What can hang from each mark:
J366: J60
J792: J5
J970: J5 J60
J827: J161
J60: J222 J366
J886: J161
J222: J60 J705 J827
J705: J161 J222
J5: J792
J161: J705 J827 J886

Every row comes from one small tree of marks. Brackets hold a mark, then the marks that hang from it, in the order of their numbers. Every link used is in the known rows. Which tree was each row made from?
Known rows:
[J5 J792]: [-0.02, -0.06, -0.10,  0.01,  0.19,  0.00,  0.46, -0.03, -0.12, -0.10,
  0.09,  0.17,  0.26, -0.03,  0.02,  0.15, -0.26,  0.20,  0.26,  0.04,
  0.00, -0.03, -0.04]
[J161 J705 J827]: [-0.07, -0.13,  0.12,  0.03,  0.02,  0.05, -0.04,  0.09,  0.03, -0.20,
  0.10, -0.15,  0.33, -0.26,  0.30,  0.01, -0.03, -0.07,  0.26, -0.12,
  0.03,  0.13, -0.02]
[J161 J705 J827 J886]: [-0.08, -0.17,  0.09,  0.04, -0.04,  0.04, -0.03,  0.11,  0.01, -0.08,
  0.11, -0.30,  0.22, -0.43,  0.41,  0.03,  0.00, -0.20,  0.26, -0.14,
  0.09,  0.06, -0.01]
[J222 J60]: [-0.02,  0.01, -0.06,  0.03,  0.18,  0.02,  0.60,  0.00,  0.02, -0.08,
  0.09,  0.18,  0.18,  0.02,  0.06, -0.01, -0.47,  0.18,  0.10,  0.02,
  0.05,  0.12,  0.03]
[J792 J5]: [-0.04, -0.06, -0.09, -0.07,  0.18,  0.02,  0.45,  0.00,  0.09, -0.01,
  0.10,  0.13,  0.27,  0.01,  0.03,  0.37,  0.03,  0.14,  0.26,  0.06,
  0.02,  0.36, -0.01]
[J60 J366]: [-0.01, -0.03, -0.07, -0.08,  0.25,  0.00,  0.10,  0.02, -0.01,  0.07,
 -0.12,  0.14,  0.17,  0.14, -0.05, -0.10,  0.06,  0.14,  0.26, -0.02,
 -0.20,  0.18, -0.01]
[J222 [J60 J366] [J705 J161]]: [ 0.11,  0.15,  0.03, -0.02,  0.15,  0.01, -0.45,  0.02,  0.01,  0.34,
 -0.11,  0.12,  0.00,  0.03, -0.24, -0.04, -0.32,  0.14, -0.07, -0.10,
 -0.18,  0.00,  0.03]
[J366 [J60 [J222 J705 [J827 J161]]]]: [ 0.02,  0.08,  0.04, -0.21, -0.03, -0.01, -0.17,  0.10,  0.09, -0.11,
 -0.01, -0.09, -0.14,  0.20, -0.08, -0.01,  0.16, -0.02, -0.40, -0.04,
  0.08, -0.04, -0.01]
[J827 J161]: [-0.03, -0.06,  0.00, -0.06,  0.04, -0.01,  0.41,  0.06,  0.12, -0.04,
  0.08,  0.15,  0.22,  0.20, -0.04, -0.04, -0.13,  0.03,  0.26, -0.05,
  0.01,  0.13,  0.00]
[J705 [J222 [J827 J161]]]: [-0.08, -0.03,  0.00, -0.02, -0.07, -0.06,  0.13, -0.26,  0.05, -0.16,
  0.07,  0.27,  0.04,  0.37, -0.06, -0.04,  0.11,  0.01,  0.06,  0.03,
  0.05, -0.01,  0.03]
[J970 [J60 [J222 J705 [J827 J161]] J366]]: [-0.02,  0.11,  0.01, -0.02, -0.09, -0.02, -0.17,  0.05,  0.05,  0.06,
 -0.13, -0.26, -0.36,  0.39, -0.29, -0.04,  0.37, -0.05, -0.33,  0.08,
 -0.03, -0.06, -0.03]
[J366 [J60 [J222 J705 [J827 [J161 J886]]]]]: [ 0.00,  0.04,  0.02, -0.18, -0.11, -0.02, -0.15,  0.12,  0.08,  0.00,
  0.00, -0.24, -0.25,  0.02,  0.05,  0.00,  0.18, -0.14, -0.38, -0.05,
  0.16, -0.10, -0.01]
[J366 J60]: [-0.02, -0.14, -0.07, -0.18,  0.18,  0.01,  0.30,  0.08,  0.03, -0.08,
  0.04,  0.16,  0.29, -0.10,  0.12, -0.08, -0.14,  0.12,  0.24, -0.02,
 -0.08,  0.18,  0.00]
[J60 [J222 J705 [J827 J161]] J366]: [ 0.01,  0.20,  0.04, -0.12,  0.02, -0.01, -0.37,  0.04,  0.03,  0.05,
 -0.18, -0.12, -0.26,  0.46, -0.26, -0.01,  0.39, -0.02, -0.37, -0.03,
 -0.03, -0.04, -0.03]
[J886 [J161 J705 J827]]: [ 0.02,  0.01,  0.11,  0.20,  0.00,  0.05, -0.01,  0.11,  0.04, -0.15,
  0.06, -0.08,  0.36, -0.39,  0.32,  0.01, -0.06, -0.09,  0.25, -0.16,
 -0.19,  0.07, -0.03]
[J161 J827]: [-0.04, -0.08,  0.08,  0.00,  0.09,  0.03,  0.39,  0.06,  0.04, -0.10,
  0.08,  0.12,  0.35, -0.16,  0.15, -0.03, -0.06,  0.02,  0.27, -0.09,
  0.02,  0.13, -0.01]
[J705 [J222 J60 [J827 [J161 J886]]]]: [-0.07,  0.02,  0.01,  0.08, -0.13, -0.05,  0.28, -0.28,  0.05, -0.06,
  0.11,  0.15, -0.16,  0.22,  0.10,  0.00, -0.27, -0.12, -0.09,  0.00,
  0.13, -0.13,  0.08]
[J827 [J161 [J705 J222]]]: [-0.10, -0.15,  0.07, -0.04, -0.07, -0.05, -0.21, -0.18,  0.11, -0.29,
  0.08,  0.00,  0.14,  0.25,  0.13, -0.01, -0.11, -0.07,  0.22, -0.09,
  0.02,  0.01, -0.01]
[J970 [J5 J792] [J60 [J222 J827]]]: [-0.07, -0.07, -0.22,  0.10, -0.13,  0.03,  0.68,  0.01, -0.19, -0.23,
  0.08,  0.00, -0.25,  0.01, -0.15,  0.05,  0.04,  0.11, -0.12,  0.48,
  0.18, -0.16, -0.05]
[J886 [J161 [J705 J222] J827]]: [-0.02, -0.02,  0.15,  0.20, -0.04,  0.01, -0.20, -0.18,  0.04, -0.29,
  0.05,  0.03,  0.29, -0.25,  0.34,  0.01, -0.05, -0.11,  0.22, -0.17,
 -0.20, -0.05, -0.02]
[J161 J705 J886]: [-0.06, -0.17, -0.09,  0.01,  0.01,  0.02,  0.04,  0.08, -0.02, -0.05,
  0.09, -0.28,  0.13, -0.25,  0.30,  0.00, -0.05, -0.03,  0.27, -0.03,
  0.08,  0.11, -0.01]
[J970 [J5 J792] [J60 [J222 J827] J366]]: [-0.05, -0.02, -0.18,  0.04, -0.03,  0.04,  0.32, -0.01, -0.21, -0.09,
 -0.10, -0.02, -0.34,  0.16, -0.24,  0.00,  0.19,  0.06, -0.12,  0.42,
 -0.03, -0.17, -0.06]
[J970 [J60 J222]]: [-0.04, -0.08, -0.12,  0.02,  0.05, -0.02,  0.74,  0.10,  0.01, -0.16,
  0.02, -0.03, -0.04,  0.04, -0.07,  0.00,  0.01,  0.14,  0.03,  0.17,
  0.14,  0.10, -0.03]

Which tree is each row?
[ 0.07, -0.08,  0.08,  0.03, -0.08,  0.01,  0.16,  0.12,  0.01,  0.26,
  0.06,  0.12,  0.21, -0.48,  0.07, -0.01, -0.05, -0.11,  0.27, -0.13,
  0.06,  0.04,  0.02] -> [J705 [J161 J827 J886]]
[ 0.07,  0.06,  0.04, -0.02,  0.16, -0.06, -0.19, -0.23, -0.02,  0.16,
 -0.13,  0.43, -0.01,  0.16, -0.19, -0.05, -0.34,  0.11,  0.07, -0.05,
 -0.20, -0.04,  0.06] -> [J705 J161 [J222 [J60 J366]]]
[ 0.13,  0.13,  0.19, -0.11,  0.08,  0.02, -0.56,  0.14, -0.01,  0.21,
 -0.20,  0.00, -0.04, -0.08, -0.24,  0.02,  0.20, -0.04, -0.20, -0.20,
 -0.10, -0.05, -0.04] -> [J60 [J222 [J705 [J161 J827]]] J366]
[ 0.07,  0.02,  0.15,  0.00, -0.03,  0.03, -0.31,  0.09,  0.05,  0.19,
  0.06,  0.08,  0.26, -0.31, -0.08, -0.01, -0.07,  0.01,  0.10, -0.16,
  0.00,  0.01,  0.00] -> [J222 [J705 [J161 J827]]]
[ 0.02,  0.17,  0.01,  0.23,  0.05,  0.01, -0.43, -0.27, -0.08, -0.10,
 -0.12,  0.05, -0.09,  0.12,  0.13, -0.03, -0.10,  0.01, -0.10, -0.02,
 -0.35, -0.12,  0.03] -> [J886 [J161 [J705 [J222 [J60 J366] J827]]]]
[ 0.08, -0.01, -0.07,  0.00, -0.04,  0.00, -0.23,  0.06,  0.02,  0.32,
  0.04, -0.04,  0.06, -0.31, -0.06, -0.01, -0.09,  0.04,  0.10, -0.04,
  0.08,  0.01,  0.02] -> [J222 [J705 [J161 J886]]]
[ 0.07,  0.08, -0.01,  0.06, -0.01, -0.05, -0.27, -0.25, -0.11,  0.29,
 -0.13,  0.26, -0.26,  0.04, -0.11, -0.03, -0.09, -0.01, -0.08,  0.01,
 -0.10, -0.13,  0.08] -> [J705 [J161 J886] [J222 [J60 J366] J827]]
[ 0.01,  0.12, -0.08, -0.02,  0.03,  0.03,  0.02,  0.04, -0.06, -0.10,
 -0.02, -0.11, -0.12,  0.13, -0.10,  0.03,  0.24,  0.17, -0.35,  0.09,
  0.18,  0.02, -0.03] -> [J60 [J222 J705 J827]]
[ 0.11,  0.17, -0.03,  0.06,  0.00,  0.01, -0.52,  0.00, -0.06,  0.47,
 -0.10, -0.06, -0.24, -0.12, -0.15, -0.03, -0.07,  0.01, -0.22, -0.03,
 -0.08, -0.10,  0.06] -> [J222 [J60 J366] [J705 [J161 J886]] J827]
[ 0.01,  0.06, -0.05, -0.19,  0.07,  0.02, -0.12,  0.09, -0.03, -0.13,
 -0.03, -0.09, -0.10,  0.01, -0.01, -0.01,  0.20,  0.12, -0.38,  0.04,
  0.08,  0.00, -0.02] -> [J366 [J60 [J222 J705 J827]]]
[ 0.04,  0.00,  0.19,  0.07,  0.02, -0.03,  0.10, -0.20,  0.03,  0.01,
  0.07,  0.42,  0.16, -0.14,  0.01,  0.01, -0.47, -0.02,  0.07, -0.13,
  0.02, -0.07,  0.06] -> [J705 [J161 J827] [J222 J60]]
[-0.07, -0.16,  0.00, -0.01, -0.09, -0.01,  0.00,  0.11,  0.10, -0.03,
  0.11, -0.27,  0.10, -0.06,  0.23,  0.00, -0.08, -0.17,  0.26, -0.10,
  0.08,  0.07, -0.01] -> [J827 [J161 J705 J886]]
[-0.08, -0.07, -0.01,  0.02, -0.15, -0.07,  0.13, -0.25,  0.05, -0.05,
  0.07,  0.11, -0.08,  0.21,  0.08, -0.01,  0.12, -0.12,  0.07,  0.00,
  0.10, -0.06,  0.04] -> [J705 [J222 [J827 [J161 J886]]]]
[-0.01,  0.03,  0.01, -0.07, -0.08, -0.01, -0.33,  0.12, -0.02,  0.02,
 -0.15, -0.36, -0.34,  0.19,  0.03,  0.03,  0.41, -0.21, -0.19, -0.04,
  0.01, -0.03, -0.03] -> [J60 [J222 [J827 [J161 J705 J886]]] J366]
[ 0.13,  0.04, -0.05, -0.15, -0.08,  0.00, -0.35,  0.15, -0.06,  0.22,
 -0.05, -0.11, -0.25, -0.30, -0.10,  0.02,  0.20,  0.00, -0.37,  0.01,
  0.12, -0.09,  0.00] -> [J366 [J60 [J222 [J705 [J161 J886]] J827]]]
[-0.04,  0.03,  0.03,  0.08, -0.09,  0.01,  0.04,  0.02,  0.05, -0.13,
  0.13, -0.10,  0.01,  0.16,  0.10,  0.02, -0.26, -0.05, -0.07,  0.00,
  0.07,  0.03,  0.04] -> [J222 J60 [J827 [J161 J705]]]
[-0.07, -0.16, -0.16,  0.05,  0.05,  0.03,  0.31, -0.05, -0.11, -0.03,
 -0.02,  0.04, -0.01,  0.02, -0.14, -0.08, -0.13,  0.09,  0.33,  0.31,
 -0.19, -0.09, -0.05] -> [J970 [J5 J792] [J60 J366]]
[ 0.12,  0.12, -0.08,  0.00, -0.12,  0.00, -0.21,  0.12, -0.08,  0.24,
 -0.04, -0.12, -0.27, -0.18, -0.18,  0.06,  0.25,  0.04, -0.35,  0.06,
  0.22, -0.08,  0.00] -> [J60 [J222 [J705 [J161 J886]] J827]]
[-0.01,  0.03, -0.06,  0.23, -0.06, -0.01, -0.23, -0.23, -0.07, -0.23,
  0.02,  0.03,  0.08, -0.04,  0.18,  0.00,  0.14,  0.06,  0.06,  0.04,
 -0.16, -0.04,  0.01] -> [J886 [J161 [J705 [J222 J827]]]]
[ 0.02,  0.12,  0.00, -0.12,  0.05, -0.03,  0.08,  0.07, -0.01,  0.01,
 -0.18,  0.07, -0.19,  0.47, -0.23, -0.01,  0.36, -0.02, -0.20,  0.01,
 -0.06,  0.03, -0.02] -> [J60 [J222 [J827 J161]] J366]
[ 0.09,  0.11,  0.19,  0.04,  0.02,  0.02, -0.49,  0.05,  0.03,  0.41,
 -0.08, -0.06, -0.04, -0.33,  0.01, -0.02, -0.26, -0.16, -0.06, -0.24,
 -0.12, -0.11,  0.04] -> [J222 [J60 J366] [J705 [J161 J827 J886]]]
[-0.10, -0.12, -0.11,  0.04, -0.34,  0.03,  0.22,  0.12,  0.04, -0.25,
  0.08, -0.30, -0.29,  0.16, -0.07, -0.11,  0.20, -0.14, -0.12,  0.35,
  0.20, -0.01, -0.03] -> [J970 J5 [J60 [J222 [J827 [J161 J705]]]]]
